Known rows, with every way that one mark hangs from another
Z948{Z214{Z379 Z447{Z7}}}:  11.4  15.4   3.1   1.5   5.4  13.8 -10.2   6.9  41.5  -7.5   9.2  -0.8  -3.2 -11.7  37.6  -6.6   8.0  -6.1   3.1 -12.5  -8.2
Z434{Z214{Z299{Z7{Z594}} Z379}}:  11.0  16.2   9.0  17.9  15.8  -4.1  -0.7  12.9  41.9   4.1   8.2  -4.8   4.2  -9.1  27.6 -24.7  16.3  -3.2  -1.9 -10.1   1.6
Z948{Z214{Z299 Z379 Z447{Z7{Z594}}}}:  18.7  20.9   3.7  22.1   3.5   9.6   4.0  17.7  56.3  -0.9  24.8  -0.1  -2.7  -2.6  44.4 -15.6   8.9 -17.6   4.1 -10.5  -7.4
Z594{Z7{Z299{Z214{Z379 Z447}}}}:  17.5  -3.9  12.0  20.4   6.7  -3.3  -0.5   6.0  32.1   6.3  -0.5  -1.4 -12.1   6.2  26.2   5.0  10.4  -0.9   1.9 -12.1  -5.0
Z434{Z214{Z379 Z447{Z7}}}:  13.0   5.4  15.2  -1.7  18.1  -2.8  -9.6   5.4  40.5  -5.4   3.5  -5.7  -4.0 -15.6  38.9  -3.4  11.6  -2.5   3.9 -12.3  23.3
Z948{Z214{Z299{Z7{Z594}} Z379 Z447}}:  14.3  27.1   1.4  25.2   1.9   6.5   3.6  17.2  53.8  -1.5  21.7   1.5  -0.4  -7.7  38.8 -25.8   9.2 -13.5   2.8 -12.1 -21.5
Z214{Z379}:   4.3   4.4   0.7   5.3   3.3  11.2  -2.8  14.0  28.2   2.8  -1.4  -2.5  -4.4 -11.8   4.7  -0.6  -4.6   6.8   7.6  -3.3  -5.5
Z7{Z594{Z214{Z447}}}:   4.9  18.3   6.5  -2.0   7.3  -3.9  -0.6  -0.5  39.8  15.2  18.3  -6.7 -18.4   8.6  27.4 -26.6   5.6  -1.0  11.2  -4.3  22.0
Z434{Z214{Z299{Z7{Z594}} Z447}}:   7.8  17.9  17.6  14.7  14.8 -18.6  -0.6  -0.2  42.7   0.7  20.2  -2.8  -1.8  -6.5  39.1 -26.6  16.6  -6.8   4.4  -8.5  15.1
Z7{Z299{Z214{Z447}} Z594}:  18.1  10.7   1.5  21.0   5.7 -10.7  18.0  -1.1  45.2  21.0  21.1  -2.9 -24.8   4.0  34.9 -24.1   8.2  -6.9  17.0   1.0   0.1
Z299{Z7{Z594} Z214{Z379 Z447}}:  22.7  23.1   0.5   8.2  11.9   5.7   1.0   9.2  49.5  11.4   7.4  -3.3 -10.4 -14.2  29.1 -17.9  21.5  -6.9   2.4 -15.2 -19.0
Z948{Z214}:  -9.7  16.8   1.5  -5.7   3.0   6.0 -14.4 -11.9  19.3  -0.9   6.6  -1.5   1.2 -10.0  15.6 -16.7   5.8   5.6   4.9  -7.1 -14.1
Z7{Z299{Z214{Z379 Z447}} Z594}:  23.6  10.0  -2.2  27.9   5.1  -3.7  20.2  12.2  52.8  20.4  17.9  -2.2 -25.1   0.2  34.5 -20.2   5.7  -9.1  16.6  -1.3  -4.0
Z447{Z7{Z594} Z214}:  30.8  10.9   8.5 -13.1  15.8  15.0 -20.4 -12.0  28.5   8.9  11.9  -8.7 -10.0   9.2  29.0 -15.4  25.8   6.2  -5.3  -9.7  23.5
Z299{Z7{Z594} Z214{Z447}}:  15.6  23.6   4.1  -0.1  12.5  -2.0  -4.0  -7.4  39.4  12.4  11.5  -4.6  -9.9  -9.3  29.9 -20.7  24.7  -4.0   2.1 -11.3 -13.4
Z434{Z214{Z299{Z7{Z594}} Z379 Z447}}:  15.4  17.1  13.5  22.8  14.6  -9.9   3.9  16.8  53.7   0.2  15.2  -2.1  -1.5 -11.6  38.4 -23.8  13.7  -9.9   4.3 -12.3   8.6
Z299{Z7{Z594}}:  12.5  16.5  -4.1  -7.1   9.5   3.3  -9.4  -2.3  23.5  10.6  10.2  -8.3 -11.6   0.1  16.0 -24.2  16.1  10.0  -4.6   1.2  -7.5
Z214{Z299 Z379 Z447{Z7}}:  25.5   5.9  16.8  31.2   2.5   3.4  10.3  25.3  53.1  -3.4  17.8  -1.4  -3.1  -4.0  37.8   7.1   1.8 -13.8   5.6  -7.5   2.5
Z434{Z214}:  -7.8   7.5  12.9  -8.9  15.1 -10.0 -13.4 -12.0  18.9   0.2   0.8  -5.9   1.1 -12.0  14.8 -15.3   9.1   9.7   5.7  -6.0  17.8
Z594{Z214{Z447}}:  -3.5  13.6  21.4  -1.9   5.2  -6.1 -10.7  -8.5  28.6   3.5   5.2  -2.6  -6.8   0.0  26.2 -11.6   2.8   2.6   9.8 -12.5  14.5
Z379{Z214}:  -6.9   7.4  10.0  -8.7   0.3   2.1 -11.8  -2.8  22.2   1.3 -13.6  -6.0   0.2  -6.8  15.4 -20.4   9.8   5.6   1.3  -4.8   9.2
Z434{Z214{Z299 Z379 Z447{Z7}}}:  15.7   7.2  22.0  19.4  14.4  -6.7   0.4  12.9  49.0  -5.3  12.1  -2.9   2.7 -11.1  41.9  -4.9  11.0 -11.4   5.1 -12.6  17.9

Rows
  4.5  12.8  20.3  15.2  -2.7  -6.9  -2.5   5.2  39.1  -3.5  -2.8  -3.1   4.5  -6.1  35.4 -22.3  14.5  -7.9  -0.7  -8.7   0.6 | Z379{Z214{Z299{Z7} Z447}}
 32.7   5.3  -0.7  11.0  11.8   8.7   5.6   4.9  38.6  17.7  10.1  -7.7 -16.5   8.1  36.4  -9.5  19.8  -2.9   0.2  -1.5  -1.8 | Z447{Z7{Z299{Z214{Z379}} Z594}}
  5.5   8.2  31.9  18.4   5.6  -9.4  -7.7   1.6  34.8   3.6   8.0  -2.3   1.3  19.3  32.4  -4.8  12.1  -5.9  -2.4 -20.2  15.4 | Z594{Z7 Z214{Z299 Z447}}
 21.2  13.3   6.1   6.7  11.0   9.2   3.6   7.5  49.3  10.1   8.3  -4.9 -10.1 -11.3  31.2  -1.0  15.2 -10.9   7.9 -13.1   0.0 | Z299{Z214{Z379 Z447{Z7{Z594}}}}
 20.6  16.5   1.9  28.9   3.8   7.7   8.5  26.0  43.9   8.8  13.2  -4.1   0.1  -1.7  18.9 -16.9   8.6  -4.8  -1.7  -4.0 -18.9 | Z214{Z299{Z7{Z594}} Z379}
 18.1   9.9  11.8   5.9   9.2   8.2  -2.1   2.8  41.3   3.0   0.6  -3.5  -4.3 -16.2  28.8   7.3  13.6  -7.4   6.9 -15.5  -6.1 | Z299{Z214{Z379 Z447{Z7}}}
  2.2   7.2  13.2   3.3  14.8  -7.6  -5.3   6.3  41.4  -5.2   3.8  -2.9  -4.4 -19.5  27.7  -9.5   2.9  -1.4  11.4 -12.2  19.3 | Z434{Z214{Z379 Z447}}
  8.3   7.2  23.4  22.0   6.8   5.4  -9.2  14.5  33.8   7.6  -4.0  -4.0   6.3  16.1  20.9  -2.7  11.6  -3.0  -7.5 -21.1   2.7 | Z594{Z7 Z214{Z299 Z379}}
 11.1  18.0   4.3   4.2   7.1   2.9   2.9  12.8  49.0  15.0  14.5  -5.6 -17.6   4.7  28.0 -24.0   2.9  -3.8  10.1  -6.6  17.6 | Z7{Z594{Z214{Z379 Z447}}}
  9.9  13.8  18.4  23.2  13.1 -11.4  -2.0  12.3  46.1  -5.8   9.2  -1.9   5.0 -15.8  36.3 -14.5  11.0  -7.5   2.4 -14.7   4.8 | Z434{Z214{Z299{Z7} Z379 Z447}}
 28.4   5.5   2.6   6.6  11.9   3.5   1.9  -5.3  32.6  19.9  12.9  -9.4 -16.3  11.5  36.3 -11.1  21.4  -0.6   1.2   0.9   0.9 | Z447{Z7{Z299{Z214} Z594}}
 19.7  11.1  16.2  20.2  15.4  -6.8   5.4  16.2  57.1   0.6  18.8  -5.0  -1.5  -5.8  45.4 -13.7  12.8 -13.5   5.7 -10.1  24.0 | Z434{Z214{Z299 Z379 Z447{Z7{Z594}}}}
 13.8  10.8  18.2   1.8   7.7   7.9 -10.8   7.9  38.9   1.6   0.4  -5.6  -6.5  -0.1  36.7  -1.9   8.3  -2.0   2.3 -16.0  12.5 | Z594{Z214{Z379 Z447{Z7}}}
  8.0   8.0  25.7  12.0  14.8 -15.7  -4.5  -4.0  39.9  -4.3  16.4  -4.0   2.4  -5.8  42.0  -8.4  14.9  -8.4   4.6 -10.1  24.5 | Z434{Z214{Z299 Z447{Z7}}}
  7.0   5.3  15.9  -8.9   2.2   0.4 -10.9  -1.4  34.0  -3.5  -7.6  -7.3  -5.3  -4.4  37.1 -11.7  15.3  -2.7   0.7  -6.7  19.7 | Z379{Z214{Z447{Z7}}}
 -1.1  10.3  21.7  16.6  -4.4  -8.4   3.5   6.5  41.0  -2.3   0.6  -1.5   1.5  -5.2  31.3 -18.8   6.0  -9.6   7.0  -6.8  11.6 | Z379{Z214{Z299 Z447}}
 12.9  20.3  10.1  21.3   4.0  -0.3  11.0  18.2  55.1  15.7  21.4  -4.9 -10.6   8.0  32.0 -25.1   2.5 -10.2  10.4  -7.9  14.7 | Z7{Z594{Z214{Z299 Z379 Z447}}}
 12.5  21.3   5.9  -6.0  10.6  -0.7 -11.7  -3.0  32.0  10.6  10.8  -6.6 -10.5   4.6  28.9 -28.6  18.5   4.9  -2.8  -6.9   0.7 | Z299{Z7{Z594{Z214{Z447}}}}
 14.8  -0.6  16.0  17.6   8.2   3.1  -9.8  10.1  27.1   9.9  -9.9  -4.2  -6.6  19.0  26.9  -4.6  10.4   5.4  -5.9 -16.8   1.5 | Z594{Z7{Z299} Z214{Z379}}
 13.4  12.0  20.2  11.6  16.7 -15.4   1.1   0.1  46.8   1.8  22.4  -5.9  -3.4  -0.4  45.6 -17.1  16.0 -10.2   5.6  -7.2  29.8 | Z434{Z214{Z299 Z447{Z7{Z594}}}}
 18.3  -0.4  20.9  21.7   6.3  -3.1  -6.2  13.5  38.5   5.2  -2.1  -2.0 -12.2  17.2  39.0  -3.4   7.5  -1.8  -0.4 -18.8   8.6 | Z594{Z7{Z299} Z214{Z379 Z447}}
 17.0  13.4  24.8  23.4   4.5   3.4  -0.2  13.3  47.8   2.7   8.4  -3.4   1.3   4.7  41.0  -2.6   6.7  -9.8   2.2 -16.7   7.7 | Z594{Z214{Z299 Z379 Z447{Z7}}}
